Each row was made from one walk, in order. Every step used is in the known rows, and no mark comes twice. Write each row's walk.
Known rows
Y, D, Z: [ 16 -49  -6   5 -16  13 -24 -63  11   6 -25 -14 -29 -32  18 -43  -8  -2
 -65   3]
F, S, Q: [-19 -15  10  18 -17   4 -47 -15  75 -62 -31 -45 -27 -37  66 -32 -13  38
  -3 -42]
Z, S, F: [  6  -3 -23 -17  -4   4 -57 -31  44 -55 -44 -72 -25 -18  28  10 -28  16
 -52 -50]
Q, S, Z, D: [  0  -1 -40  -3 -23  43 -41 -15  45  39 -40 -13 -24  -8 -15 -50 -32  36
 -40  35]
Z, S, Y, D, Q: [ 39 -39  49   2 -27   7 -42 -25  10  15   7  -8 -27 -34   1 -22  12  10
 -17 -10]
D, Q: [  9  -8  14  28 -19 -16 -14 -23  18  30 -27 -17 -32 -70  29 -34 -10  -3
 -42   2]
M, Z, S, Y, D, Q: [ 44 -38  51   2 -26   9 -39 -39   4  14  -1  -3 -25 -23   1 -20   3  12
 -32   0]
Z, D: [  7 -15 -62  12 -27   1 -82 -28  47  15 -47 -13 -29  -3  -8 -38 -31  28
 -83  -4]
M, Z, D, Q: [ 28  -9  13  21 -27  -3 -37 -30  17  36 -36   5 -29 -31  -7 -38 -29  11
 -60  18]
D, Q, S, F: [ 12  10  32  -8   0  13  -7  -8  25 -25 -33 -63 -16 -68  32  -6 -16   4
  10  -7]
D, Q, S, Y: [ 23 -14   8   1 -25  12 -38 -11  23  28 -11 -29 -16 -60  37 -32   8  23
  10  21]
M, Z, D, Q, S: [ 21   3  27   3 -14  16 -31 -12  19  26 -30 -17 -22 -20  -6 -23 -31  11
  -3  23]
Z, S, Q: [ -2 -14  11   9 -12   1 -76 -39  55 -42 -30 -44 -31 -28  33 -18 -20  23
 -29 -73]
Q, D, Z, S: [ 23 -46 -39  -5  -8  21 -48 -58  30 -17 -14 -28 -32  18   7 -25 -20  -4
 -52  -5]
S, Z, D, Q: [ 16  -9  11  17 -31  16 -12 -13  23  60 -26   7 -31 -55  -9 -56 -17  15
 -40  29]
S, Q: [ -8 -12   0  26 -17  -5 -52 -41  52 -25 -38 -33 -27 -68  46 -42 -12  23
 -41 -43]
Y, S, Z, D, Q: [ 15  -4  28   7 -32  21 -33  -9  28  64 -22  12 -28 -36 -14 -59 -20  23
 -10  10]

Write each row's walk
[ 21 -54 -12  17 -12  25 -14 -71  30 -12 -14  -9 -23 -54  29 -70   0  -4
 -38  15]	S, Q, D, Z
[  5   4  27   9  -7   6 -15  -6  20  20 -24 -34 -24 -50  22 -20 -16   0
  11  12]	D, Q, S
[ 32 -16   5  -4 -30  19 -56  -5  28  32 -10 -19 -14 -47  14 -35   3  30
  10  22]	Z, D, Q, S, Y
[  2 -28 -46   3 -33   7 -61 -11  62 -23 -23 -40 -20 -17  67 -29   3  50
 -25  11]	F, S, Y
[ 22 -12   8  21 -28  -6 -41 -14  24  39 -27  -2 -30 -45  -7 -40 -18   8
 -41   3]	Z, D, Q
[ -1  -6 -36  -5 -32  35 -71 -23  52  47 -42   2 -26   9 -15 -62 -34  46
 -41   6]	Y, S, Z, D
[ 26 -39 -36 -10 -28  13 -75 -44  31   3 -18 -35 -25 -20  38 -24  -4  26
 -45 -12]	D, Z, S, Y
[ -7   7  16   6 -13  38  23 -13  23  51 -27 -22 -26 -61  24 -48 -15  14
  -4  46]	D, Q, S, Z
[ 18 -45 -19  10  -8  23 -55 -54  53 -42  -7 -20 -24  -5   6 -42  -4  11
 -34 -18]	Z, S, Q, D
[ 10 -26 -29  -5 -10   6 -58 -49  29 -10 -32 -41 -37   0  25 -10 -31   3
 -58 -31]	D, Z, S
[ 34 -39  42  13 -30   2 -27 -28   8  27   2  -1 -23 -60   8 -38  17   9
 -26   7]	S, Y, D, Q
[ 14 -56  -9  12 -13  31 -10 -53  45 -36  -9 -17 -22 -37  43 -64  -1   7
 -13  17]	F, S, Q, D, Z
[-20   1 -21  -1 -22  31 -35 -33  44  46 -40 -15 -27 -20  28 -60 -24  37
 -33   8]	Y, S, Z
[ 20 -43  -4 -12 -11  16 -60 -53  20 -16 -18 -31 -35  17   5  -9 -21   2
 -52 -35]	Y, D, Z, S
[ 10 -10  18  13 -31  22  -9   4  38  35 -22  -1 -31 -37   3 -50 -17  26
 -14  29]	F, S, Z, D, Q
[  0 -10 -56   8 -30  29 -48 -27  47  42 -46  -4 -29 -16 -10 -59 -30  37
 -79  27]	S, Z, D
